Each row was made from one walk, in order. Every step used is in the known rows, and no mark comes twice. Write each row's walk.
Known rows
bifot -> gimi -> dida -> zozu -> botet: [ 15   1   1   1   1  10  19  20 -11  -3  -1  10   9  -7 -11  -6   4 -10
  -7  22   7  -4  -2   3 -15   9  -5   0  10   8 -19 -16  16   7  -2   5
  -5 -13  12  12  -3  -1  -8  -1]
vabod -> lilim -> dida -> gimi: [ 22 -11  -1   1   8   5  -3  -1   5  -6  -3  18  -1  -7  -2 -16 -10  -9
   4   6  -4   0   5  11 -14   9  -2 -12   9   6 -11  -3   2  18  -6   0
   8   4  -9  -8  -9 -15 -13   8]
gimi -> bifot -> dida: [  0 -10 -10  -7   9  11  -4  16  -9  -8  -3   9  14  -1  -9   5  -1 -10
  -4  16  12  -2  -4 -16 -11  12   4 -12   4  -4 -29 -12   7  12  -1   9
  -7  -1   9  10   3   3   4   8]
lilim -> dida -> zozu -> bifot -> gimi: [ 20   1  -4  -1  -2   8  20   9   2 -16  -7  19  12   4 -10 -11 -12  -7
  -3  20  14  -8   6   1 -13  15   2   0   6   4 -16 -21   8  15  14   0
   0  -8   5  -2   0  -5  -4   4]
gimi -> dida -> lilim -> vabod: [ -7 -19   9 -12   7 -10 -24  -9   4  -6  -3   7  12   1  10 -11  -5  -3
 -16  -6   8   2 -10   4  -9  10  -1 -14   4  -4 -32  -8  -2   0 -11  -4
  -7   8  -3   5   9 -12   4  -3]
vabod -> lilim -> dida -> zozu -> botet: [ 20  -4   3  -7   5   2   9  12  -9  -1   0  10   4  -8  -1 -11   0  -7
  -3  17  -6  -3   7  17 -11   6  -4  -7  13  14 -14  -4  11   9  -3  -1
   3 -13   0   5 -13  -2 -17  -1]
lilim -> vabod: [  0 -11   3 -11   3 -11 -10  -5   5  -5  -1   8   6  -2  10 -14  -9  -1
  -4  -6  -3   3  -3  13   0  12  -8 -10  13   1 -24  -3  -1   2  -7  -4
  -1  -6  -2   4  -3  -7  -1  -7]
vabod -> lilim: [ -3 -12  -5 -11   6   4  -9   0   0  -1   0  10   7  -8   7  -6  -3  -5
   1   3 -11   7   4  14  -6   9   0 -13  13   4 -18   9  -1   9  -8  -6
   2  -6  -2   4 -14  -2  -8   4]
botet -> zozu -> bifot -> dida: [  3 -10  -6 -12   4  13   2  23 -14  -9  -6  11  23   2  -8   2   3  -9
  -5  29  16  -5   0 -12  -7   8   8 -13  -5  -2 -30 -13   8  13   1  11
  -6  -6  11  11   1  11   0   7]
dida -> zozu: [  5  -5  -6  -3  -1  -5  17   9  -1  -3  -4  16  -7  -5  -6  -9  -4  -6
  -6   7   8  -6   1   7  -4  14  -6  -2  14   5 -10 -10   4  12   0  -2
   7  -7   4   6  -7  -2  -4  -1]
vabod -> lilim -> dida: [ 11 -14   1 -11  10   1 -16  -4   0  -7  -1   8   3  -3   6 -12  -8  -6
   1   4  -9   1   9  14  -5   7   3 -19  11   9 -13   3  -6  15  -7  -2
   7   2 -13  -5 -14  -7  -6   0]
bifot -> dida -> gimi: [ 16  -9  -9   6   4  11   5   8   0  -3  -4  19   5  -6 -11  -7  -2 -12
  -2  12   8   0  -5  -6 -18  11  -2  -5   7  -3 -17 -12   8  11  -6   9
   2   1   3   2   1  -7  -9  14]
zozu -> bifot: [ -2  -6  -4 -11  -1   0   1  11  -8  -8   0   8  16   3  -7  -2  -1   0
  -4  14   3   1   5   1  -6   8   8  -5   1   0 -18  -5   6  13  11  -3
  -6  -2   6   2  -1   4   3   2]
zozu -> dida -> lilim: [ -8 -23   5 -11   4   1 -18   1  -5   5  -1   7  17   3  -3  -3   3  -2
 -21   4  16   6  -2  -5 -12   7  10  -9  -5  -4 -20  -3  -3   7  -6  -1
  -5  15  -3   1   5   0   0   4]
lilim -> dida -> zozu: [ 16  -7  -2  -4   3  -6  11   5  -1  -8  -5  14 -10  -2  -5 -14  -8  -8
  -5   8   8 -10   5   8  -4  13  -3  -8  12   9  -7 -13   0  16   1   0
  11  -1  -5  -1  -8  -6  -4  -2]
vabod -> lilim -> dida -> zozu: [ 14  -9  -2  -7   6  -4   5   2   1  -8  -5  16  -6  -6   0 -14  -8  -9
  -2   8   1  -7   7  13  -6  15  -3 -12  14   9  -9  -8   1  17  -2  -3
  12  -4  -6  -2 -14 -10  -8   0]
botet -> gimi -> bifot: [ -1  -6  -2  -6   1   9  10  25 -12 -10   0   6  10   1  -3  -1 -10  -4
   7  16  14   0   2  -7  -2  -2   3 -16  -1   5 -25   1   3  17   2   4
  -8  -4  13  10   2  14   5  -3]
botet -> gimi: [  5  -9   2  -5  -4   8   9  17  -7  -3  -1   6   6  -1   1 -10  -8  -4
   5  13   9   2   4   2   1  -8   1 -14   2   7 -14   7  -5  11  -5   5
  -2  -6   5   8  -5  17  -3  -4]
dida -> bifot: [  7 -10 -13  -4   6  -8   7  13  -3  -8   2  13   1   1  -5  -8  -3  -8
   4   8   5  -3   5   3  -8  11   0  -7  10   6 -14  -3   8  10   6   3
   4  -3  -4   4  -6  -2 -10  10]
lilim -> dida: [ 14 -11   2  -8   6  -2  -9  -1  -1  -7   0   5  -1   2   0 -13  -7  -3
  -2   4   0  -3   7   8  -1   4   2 -14   8   9  -9  -4  -7  13  -3   1
   4   5 -11  -4  -6  -2  -1  -3]
zozu -> bifot -> dida: [  2 -10  -9  -9   4   9  -4  12 -10  -8  -4  11  22   1 -11   2   2  -8
  -6  21   9  -1   0 -12 -12  11   9  -9   0  -6 -25 -13   8  10   5   7
  -6  -1   6   5   0   3   2  10]
dida -> gimi -> bifot: [  5  -4  -7   1   5   7  10  17  -3  -8   1  15   4  -3 -10  -2  -8  -5
   3  10   9  -1  -2  -4 -13  11  -2  -5   5   1 -23  -8  11  18   3   2
  -3   1  10   4   5  -5   1   7]

Which walk is each row?
[ 26  -4  -9   2   5   4  12   6   6 -16  -2  17   6   6  -6 -14 -13 -11
   4  14   9  -7   8   2 -13  11   0  -5  10   9 -13 -14   5  11   8   6
   4  -5  -6  -2  -3  -7 -12   9]  lilim -> dida -> bifot -> gimi
[ 12  -4   2  -7   5  11  13  29 -15 -10  -1   8  13  -4  -2  -5  -9  -8
   8  26   8  -4   6   1  -8  -2   1 -18   1  13 -26  -1  11  19   1   4
  -5 -12  11   9  -6   9  -6  -2]  vabod -> lilim -> dida -> zozu -> botet -> gimi -> bifot
[  5  -6 -12  -3   5   4  15  18  -7  -9  -6  18   3  -4 -13   0  -2 -13
  -6  17  17  -9  -4 -11 -12  19  -2  -6   9  -1 -23 -20  11  15   2   6
   2  -6  12  10  -1  -3   0   6]  gimi -> bifot -> dida -> zozu
[  3  -8   5  -3   1  14   2  26 -20  -4   1   0  15  -5  -7  -4   2 -11
   2  22  10   2  -2  -7  -7  -7   2 -18  -3   5 -21  -2   5  11  -9  10
 -11  -2  11  12  -2  11   2  -6]  zozu -> botet -> gimi -> dida
[ 10  -7  -3 -11   3  -2   6  10  -6 -13  -5  16  10   0  -6  -9  -6  -6
  -2  18   3  -7   9   6  -9  16   5 -11   4   4 -16 -12   9  21  13  -5
   4  -3   1  -4 -10  -7  -3   3]  vabod -> lilim -> dida -> zozu -> bifot
[ 14  -2  -3  -3   1   7  16  19 -12   2  -2  11  10  -8  -9  -4   7 -10
  -9  22   4  -4  -1   3 -14   8  -4  -1  11   6 -19 -12  15   4  -3   6
  -2 -16   9  13  -6   4 -14   4]  bifot -> dida -> zozu -> botet
[ -1 -15   9  -8   6  -4 -18  -9   8  -8  -5  11  15   2   9 -13  -9  -4
 -16  -3  11   1 -10   3 -12  11  -1 -11   5  -5 -33 -13  -1   0  -9  -3
  -8   4  -1   4  10 -14   2  -1]  bifot -> gimi -> dida -> lilim -> vabod
[ -6 -22  12 -16   6  -7 -19   1  -1  -1  -5   7  19   3  11 -11  -3  -2
 -17   1  16   3  -6   4  -4  10   0 -15  -4  -1 -33  -7  -1   3 -12  -1
  -5   4  -2   5   5  -3  -2  -6]  botet -> zozu -> dida -> lilim -> vabod
[ 19  -1  -4  -3   0  10  15   7   3 -16  -7  21  15   1  -6 -11 -12  -8
  -1  21   8  -6   7   5 -14  17   2  -4   7   4 -18 -17   9  16  12  -3
   1 -11   4  -3  -6  -8  -7   5]  vabod -> lilim -> dida -> zozu -> bifot -> gimi
[  0  -8  -5  -2   3  -1  10  14  -8  -7  -4  13  -4  -7 -11  -5   0 -12
  -6  10  13  -6  -4  -3  -8  16  -4  -8   9   1 -14 -16   5  16  -3   2
   3   0   7   7  -4  -7   4  -2]  gimi -> dida -> zozu
[ 17 -14 -10  -7  13  -7  -5   6  -1 -13   0  14   2   0   1 -13  -8 -12
   8   9  -3  -4  11   9 -10  11   3 -18  10  11 -14  -1   5  16   4   1
  10   1 -14  -4 -14 -11 -14  10]  vabod -> lilim -> dida -> bifot
[ 14  -6  -3   1   9   5   4  14  -3 -12  -1  13   3  -1  -9  -6 -11  -6
   4  10   9  -5   1  -3 -13  10   0 -11   3   4 -20 -11   7  22   4   3
   0   6   3  -2   4  -9   1   6]  lilim -> dida -> gimi -> bifot
[  6   0   0  -4   0  10  22  34 -17  -7   1   8  12  -3  -7  -1  -6  -5
   5  25  14  -4   2  -3  -6  -2  -1 -11   0  10 -26  -3  13  15   3   5
  -8 -13  18  15   0  14  -2  -3]  dida -> zozu -> botet -> gimi -> bifot
[ 13   2  -6   0  -5   9  24  11   2 -13  -6  20  14   3 -11  -8  -9  -5
  -4  20  13  -5   4   1 -13  16   1   4   7   1 -18 -19  11  12  14  -1
  -2 -12  11   2   1  -2  -4   5]  dida -> zozu -> bifot -> gimi
[ 18  -2 -12   3   2   5  17  10   6 -12  -2  18   7   3  -6 -10  -9 -10
   3  12  10  -4   4   1 -13  13  -1   0  12   6 -16 -12   8   8   7   4
   1  -9   1   4  -2  -4 -13  10]  dida -> bifot -> gimi
[  3 -15   9 -12   6   1 -13   6  -3  -5  -4   8  24   1   9  -8  -6  -4
 -12  11  14   1  -8  -2 -13   1   1 -14   0  -2 -41  -7   7  -2  -8   3
 -12  -4   5  11  10   0  -5   1]  zozu -> botet -> gimi -> bifot -> dida -> lilim -> vabod
[ 15  -8  -8   0   4  11  16  23  -4 -11  -4  15  18   4  -9  -8  -5 -14
   2  22  21  -4   4  -6 -11  15   1  -6   0   7 -20 -16  10  14   4  10
  -1  -8   4   5  -3   1 -11   6]  botet -> zozu -> dida -> bifot -> gimi
[ -1 -16  11  -7   2  10  -9  13 -12  -1  -1   4  16   0  -1  -4   2  -5
 -14  15  16   2  -4  -5 -13  -9   9 -15  -6   1 -26   0   1   5 -10   5
 -12   8   6  10   9   8  -1   1]  zozu -> botet -> gimi -> dida -> lilim
[ -3 -18   3 -13   9  -6 -21  -5   4  -7  -5  11  17   2   8  -7  -7  -3
 -16   0  12   0 -10  -2 -12  12   1 -13   4  -6 -39 -11   3   0  -7  -1
  -8   3   1   7  11  -9   1   4]  gimi -> bifot -> dida -> lilim -> vabod
[  9 -13  -3   4   4   8   3  12  -5   1  -2  14  10  -5 -14  -8   0 -10
  -2   9  11   4  -2  -5 -15  14  -1  -5   0  -1 -11 -10   7  17  -3   5
   1   8   1  -4  -3  -9  -5   6]  zozu -> dida -> gimi
[ 24  -8   0   4   5   3   3   2   3  -6  -2  15  -4  -3  -7 -16 -10  -7
   1   5   3  -3   3   6 -12   6  -2  -8   7   6  -8  -8   1  17  -3   3
   7   7  -7  -7  -2 -11  -8   6]  lilim -> dida -> gimi
[  3  -6  -2   1   3  14   0   9  -4 -10  -3   9  10  -2  -9  -4  -3 -11
  -4  12  11   0  -4  -8 -11  11   1  -9   6  -1 -20 -15   2  11  -5   5
  -7   1   7   6   2  -5   7   0]  bifot -> gimi -> dida
[ 11   0  -1  -6  -4  16  18  19  -2 -13  -5  14  21   6  -4  -6  -8  -3
  -2  25  16  -3   4   0  -6   8   3  -3  -1   5 -25 -13   7  13   7   4
  -7 -13  13   7   4  10  -4   1]  botet -> zozu -> bifot -> gimi
[  1  -5  -2  -6  -2   4  15  25 -16 -14  -5  13  14   0 -14  -4  -3 -10
  -1  25  18  -6   2  -9  -8  10   5 -11  -4  -1 -20 -15  11  21  11   2
  -4  -2  14   5  -2   2   7  -1]  botet -> gimi -> dida -> zozu -> bifot
[ -2 -11   2  -4   2  11  -1  20 -14  -8  -1   4   8  -3  -6  -5  -3 -12
   3  16  13   1  -2 -10  -3  -3   3 -21  -2   2 -19  -3  -2  15  -9   8
  -6   4   7   8  -2   8   9  -6]  botet -> gimi -> dida
[  3 -10  -8  -5   6  16   2  24 -13  -9  -4  10  17  -1  -8   3  -4 -12
   2  23  17  -2  -2 -19  -8   3   5 -17  -2  -2 -30  -8   5  14  -2  12
  -8  -3  12  12   3  11   4   6]  botet -> gimi -> bifot -> dida
[ -1 -13   7  -9   3  13  -5  12  -5  -9  -5  12  21   6  -3  -2  -1  -6
 -17  18  25  -3  -4  -9 -15   5  11 -10  -9  -2 -33 -14   4  10  -2   3
 -12   7   9   7  14   2   3   5]  botet -> zozu -> bifot -> gimi -> dida -> lilim
[  3 -12 -12  -2  10  -4   0  17 -10 -12   1  11   4   0 -10  -4   0 -15
   3  12   9  -4   1  -7 -11  13   2 -14   6   2 -18 -10  10  15   3   6
   1   4  -1   5  -4  -8  -1   8]  gimi -> dida -> bifot
[ 13  -2   3  -5   3   9  18  31 -17 -10   0   6  10  -1  -6  -5  -9  -6
   6  26  14  -6   5  -3  -6  -4   1 -15  -1  12 -24  -5  10  18   4   7
  -6  -9  12   9  -1  12  -2  -5]  lilim -> dida -> zozu -> botet -> gimi -> bifot
